What can hang from each mark:
z_824: z_72 z_472 z_989
z_577: z_72 z_472 z_607 z_824 z_989
z_607: z_824 z_989
z_472: z_607
z_989: z_472
z_72: z_472 z_989

Known rows, with every way that one mark hangs from another:
[z_577 z_72 z_607 z_824 [z_989 z_472]]: [ 42.7 -40.8  75.8 -41.2  28.9 -39.5   7.1  30.0 -21.6  23.6 -20.8  70.6
 -38.5  14.7  16.9 -49.3  49.4  87.5 -10.4 -11.1  17.1]
[z_472 [z_607 [z_824 z_72 z_989]]]: [-70.1  10.0 -33.8 -32.1  44.7 -16.7  20.5  74.2  55.3  21.0  37.9 -42.2
  22.5  50.4  -9.3 -11.1  20.1 -48.9  44.6   1.1 -20.0]
[z_989 [z_472 [z_607 z_824]]]: [-44.7  13.0   9.0 -49.6  22.5 -20.9  45.8  59.0  62.4  20.4  48.1  -5.8
  14.5  56.1  18.7 -33.2  -1.3  16.0  48.7  -3.0  28.6]
[z_577 [z_72 z_472 z_989] z_824]: [ 29.2  49.7   6.5  17.9  20.1  -5.2 -15.3 -26.1 -40.0  43.9 -13.9  64.0
   2.4   0.6  33.5 -34.9  -9.8  45.6  10.2  64.5   4.1]
[z_577 z_607 z_989]: [-33.1 -27.3 -13.4 -73.3 -24.7  15.1   9.4  19.0 -10.7  18.4  -0.3  30.4
 -14.0  12.7  -2.0  27.0  36.5  48.8 -16.9 -32.4 -20.2]
[z_607 [z_989 z_472]]: [-32.3 -34.0 -22.5 -38.7  -7.2  -6.5  48.2   0.3  12.1  64.4  21.2  11.9
  -2.5  37.4  36.2   0.8 -21.7  28.9  21.8  49.8 -15.4]
[z_607 [z_824 z_989]]: [-65.4  -5.9 -47.9 -54.6  20.3  -0.1  28.0  43.8  55.9   4.4  19.4 -10.2
  38.4  62.3  38.0 -44.8  -2.3   1.7  27.5  17.9  -1.6]
[z_577 z_472 z_989]: [ 11.9 -23.8   4.2 -38.3  -4.3  32.8   0.4  36.3  -8.2   0.1  17.8  39.5
   3.0  12.9  41.4 -38.8  29.0  64.5 -22.1  14.7   6.1]
[z_989 z_472]: [-21.0 -22.7 -12.2 -29.5   6.3  -3.9  34.2  17.7  -2.0  30.3  23.0  21.4
  18.9  20.1  31.2  -2.6  10.0  42.7  20.9  26.0  10.2]
[z_824 [z_72 [z_472 z_607]] z_989]: [-67.1  10.9 -52.1  23.4  27.6  -9.1   0.4  34.6  -9.6  32.2  24.4  -5.6
  22.6  10.5  -0.7  40.4  25.0 -33.3   8.9  13.7 -29.0]
[z_577 z_72 z_824]: [ 30.1   9.4  12.5 -27.8  46.5  -2.6   1.0  -4.3  -8.9  33.1   5.0  53.7
 -33.3  12.0  46.3 -68.7   4.5  55.4  24.5  38.2 -10.3]
[z_989 [z_472 [z_607 [z_824 z_72]]]]: [-22.5   4.2   8.8 -20.8  39.4 -33.3  34.9  65.1  39.4  33.4  46.5 -36.9
   9.0  41.3  -8.7   5.2  11.1  -2.6  59.7   4.8  14.5]
[z_577 z_824 z_989]: [  2.4 -10.2   1.3 -64.3  20.8  17.6  -8.6   9.2  -7.0  31.8   0.6  23.8
 -14.4  20.3  50.1 -54.6  46.1  45.5  -4.1   8.0  10.0]
[z_824 [z_72 [z_472 z_607] z_989]]: [-42.6  55.2 -42.6  20.3  -2.5   4.4  -3.4  10.7 -28.1  53.9  24.0  -1.7
  21.3 -10.8 -27.0  65.6   4.7 -31.3  24.5  31.6 -23.9]
[z_577 [z_989 [z_472 [z_607 [z_824 z_72]]]]]: [-18.9  -6.8  25.2 -48.9  20.9 -28.5  19.1  72.0  40.6  43.4  42.7 -36.7
   6.6  39.7  -2.6  -3.6  47.9   8.1  38.1   5.8  34.1]
[z_72 z_472 z_989]: [-37.8  37.8 -52.5  -0.2 -26.3  21.5   3.4 -17.6 -29.8  39.8   6.2  29.5
  42.0   0.5  18.7  32.6 -12.9  19.9   8.1  49.6  -1.7]
[z_472 [z_607 [z_824 z_72] z_989]]: [-42.5  13.7 -33.7 -49.9  17.3  -6.5  35.3  26.9  47.8  63.6  45.0 -42.7
 -18.9  53.1  -8.6  13.5 -30.6 -33.9  59.5  27.4 -40.5]
[z_472 z_607]: [-58.3  16.2 -35.9 -48.9   8.2  21.4  22.0  24.4  24.5  28.9  41.3  12.2
 -11.3  19.0   5.4  -3.3   7.3  -2.2  24.7  -5.1 -23.4]
[z_607 [z_824 z_72] [z_989 z_472]]: [ -8.0 -27.5 -13.8 -29.3  12.8 -31.3  47.1  26.9  22.7  67.0  25.0 -39.0
   4.3  51.2  17.9  10.9 -26.6  11.0  51.3  56.8  -4.7]
[z_607 [z_824 z_472] z_989]: [-17.9   6.2 -27.3 -67.6  40.3   6.0  20.5   3.7  33.2  62.9  58.3 -24.9
  -4.9  68.9  30.7  -7.6 -36.8  21.1  31.6  54.9 -14.6]
[z_824 z_72 z_989]: [-52.8 -20.5 -55.9 -11.8  25.8  -0.5   9.1  34.8  -7.6  31.8   8.0 -12.9
  20.7  17.2   4.6  16.5  30.7 -17.5  16.0  28.4 -35.8]

Rows:
[ 41.4 -17.5  30.7  -7.7  18.4   0.3  10.9  35.2 -24.6 -17.1   5.1  86.4
 -31.1   1.4  -0.7 -19.7  -9.4  84.0  -6.9  -7.5 -31.4] : [z_577 z_72 z_472 z_607]
[-49.4 -15.9   9.1 -59.3  -1.3  -2.8  23.1  47.5  30.0  38.2  38.6  15.6
  -1.5  25.5  16.0 -14.5  49.9  25.9   6.3   1.6  20.8] : [z_577 [z_989 [z_472 z_607]]]
[-55.0 -26.2 -14.5 -34.3  30.9 -29.3  44.5  63.8  53.2   9.4  18.7  -8.8
  50.0  66.9  40.9 -46.7   4.4  15.9  30.3  20.7  31.1] : [z_607 [z_824 [z_989 z_472]]]
[ -1.4 -24.7  14.0 -62.9 -20.1   3.3   1.4  10.8 -14.3  20.9  -4.2  60.0
 -33.7   5.8   1.0   6.4  29.9  68.6 -11.5   1.3 -27.9] : [z_577 z_72 z_607 z_989]
[ 33.0  -3.7  28.5 -48.4  24.9   4.4 -14.0   2.4 -13.2  36.2  -2.1  52.1
 -36.0  15.0  51.6 -76.4  37.4  64.2   2.4  39.1   5.2] : [z_577 z_72 z_824 z_989]
[ -6.7   5.2 -47.5  -1.9  -0.1  -5.3  15.6 -17.2  -5.5  65.7  21.6 -30.1
  11.8  42.3  29.5  43.6 -47.9  13.0  37.4  60.3 -21.7] : [z_607 [z_824 [z_72 z_472]] z_989]
[  4.6 -11.6  -3.9 -23.4  -8.6 -11.6  -8.4  22.3 -26.7  24.5  -1.2  -7.4
  11.0  26.8  -3.9  68.8  20.0  46.1   0.3 -16.1   3.2] : [z_577 [z_607 [z_824 [z_72 z_472]]] z_989]
[ 37.8  32.1  43.5 -22.2  64.5 -21.1 -18.6  15.4 -40.2  37.1   1.1  56.7
 -31.8   6.2 -25.2 -19.5  15.4  41.2  -1.4   7.5 -17.7] : [z_577 [z_72 z_989] z_607 [z_824 z_472]]
[-42.3 -10.1 -65.0  27.2  17.1  -5.4  -4.5  10.0 -34.8  33.2   4.1  -0.7
  36.9   8.2  18.8  44.7  19.3  -4.0   4.1  38.9 -24.8] : [z_824 [z_72 z_472] z_989]
[-89.6  18.0 -35.6 -57.5  32.6  -1.0  34.0  65.1  85.3   6.1  41.1 -15.0
  23.8  67.4  15.7 -46.5   6.9 -28.5  34.0  -7.0  -5.7] : [z_472 [z_607 [z_824 z_989]]]
[-12.9  -2.5  11.4 -45.3   7.3  24.8   2.1  58.0  18.3  -0.2  36.0  37.6
 -13.4  14.1  21.4 -44.5  40.1  33.2 -16.1 -11.4  -1.6] : [z_577 [z_472 z_607] z_989]
[-60.0  17.1 -55.7 -21.5 -12.6   7.8  24.8 -19.9   7.5  59.0  38.9  18.8
 -12.8  31.6  28.1  31.2 -32.9  -2.0   8.8  30.5 -41.5] : [z_72 [z_472 [z_607 z_989]]]
[ 66.1  -8.5  16.0  23.8  67.1  -1.9  -5.9  41.2 -44.3  10.4   4.8  22.2
 -16.6  -6.2  25.5 -45.7  17.3  35.7   6.9   9.9  -6.4] : [z_577 z_472 [z_824 z_72]]
[-32.5  49.9 -17.7 -14.0  44.4   0.9 -13.3  37.5 -12.9  66.4  55.9 -25.6
   3.0   1.8 -52.2  50.5  27.7 -42.3  29.5  29.2 -23.7] : [z_824 [z_72 z_989] [z_472 z_607]]
[ -7.2  -3.4  30.8 -16.3  -9.0 -31.2  33.1  24.1 -15.3  28.9 -10.0  60.1
   1.6   3.5 -30.6  13.7  -1.8  49.1  16.2  21.7  -9.3] : [z_577 [z_72 [z_989 z_472]] z_607]
[  1.8   1.8 -21.6   0.5   9.2 -14.1   3.8  19.2 -28.7  18.3   6.0  -4.3
  14.6  21.9 -10.2  74.3 -15.4  36.4  20.7 -19.4 -15.5] : [z_577 [z_607 [z_824 [z_72 z_472]]]]
[-38.1  15.7 -52.9   7.0   0.9   1.3  13.8 -12.8 -15.3  75.8  35.7  -9.2
 -13.1  11.9   1.4  64.8 -19.3 -21.0  21.0  38.6 -50.4] : [z_824 [z_72 [z_472 [z_607 z_989]]]]
[ 24.4 -12.9  32.4 -61.9  59.4  -1.3 -23.9  27.6 -36.1  30.3  13.4  29.6
 -35.0  20.2   8.9 -11.8  60.0  55.4 -31.3 -36.9   0.5] : [z_577 z_607 [z_824 z_472] z_989]
[-33.7 -29.7 -10.7 -12.9  44.5 -44.5  34.0  70.9  32.1  26.0  16.0 -36.7
  46.4  53.6  15.0 -12.5  20.5  -0.8  40.1  31.8  15.9] : [z_607 [z_824 z_72 [z_989 z_472]]]
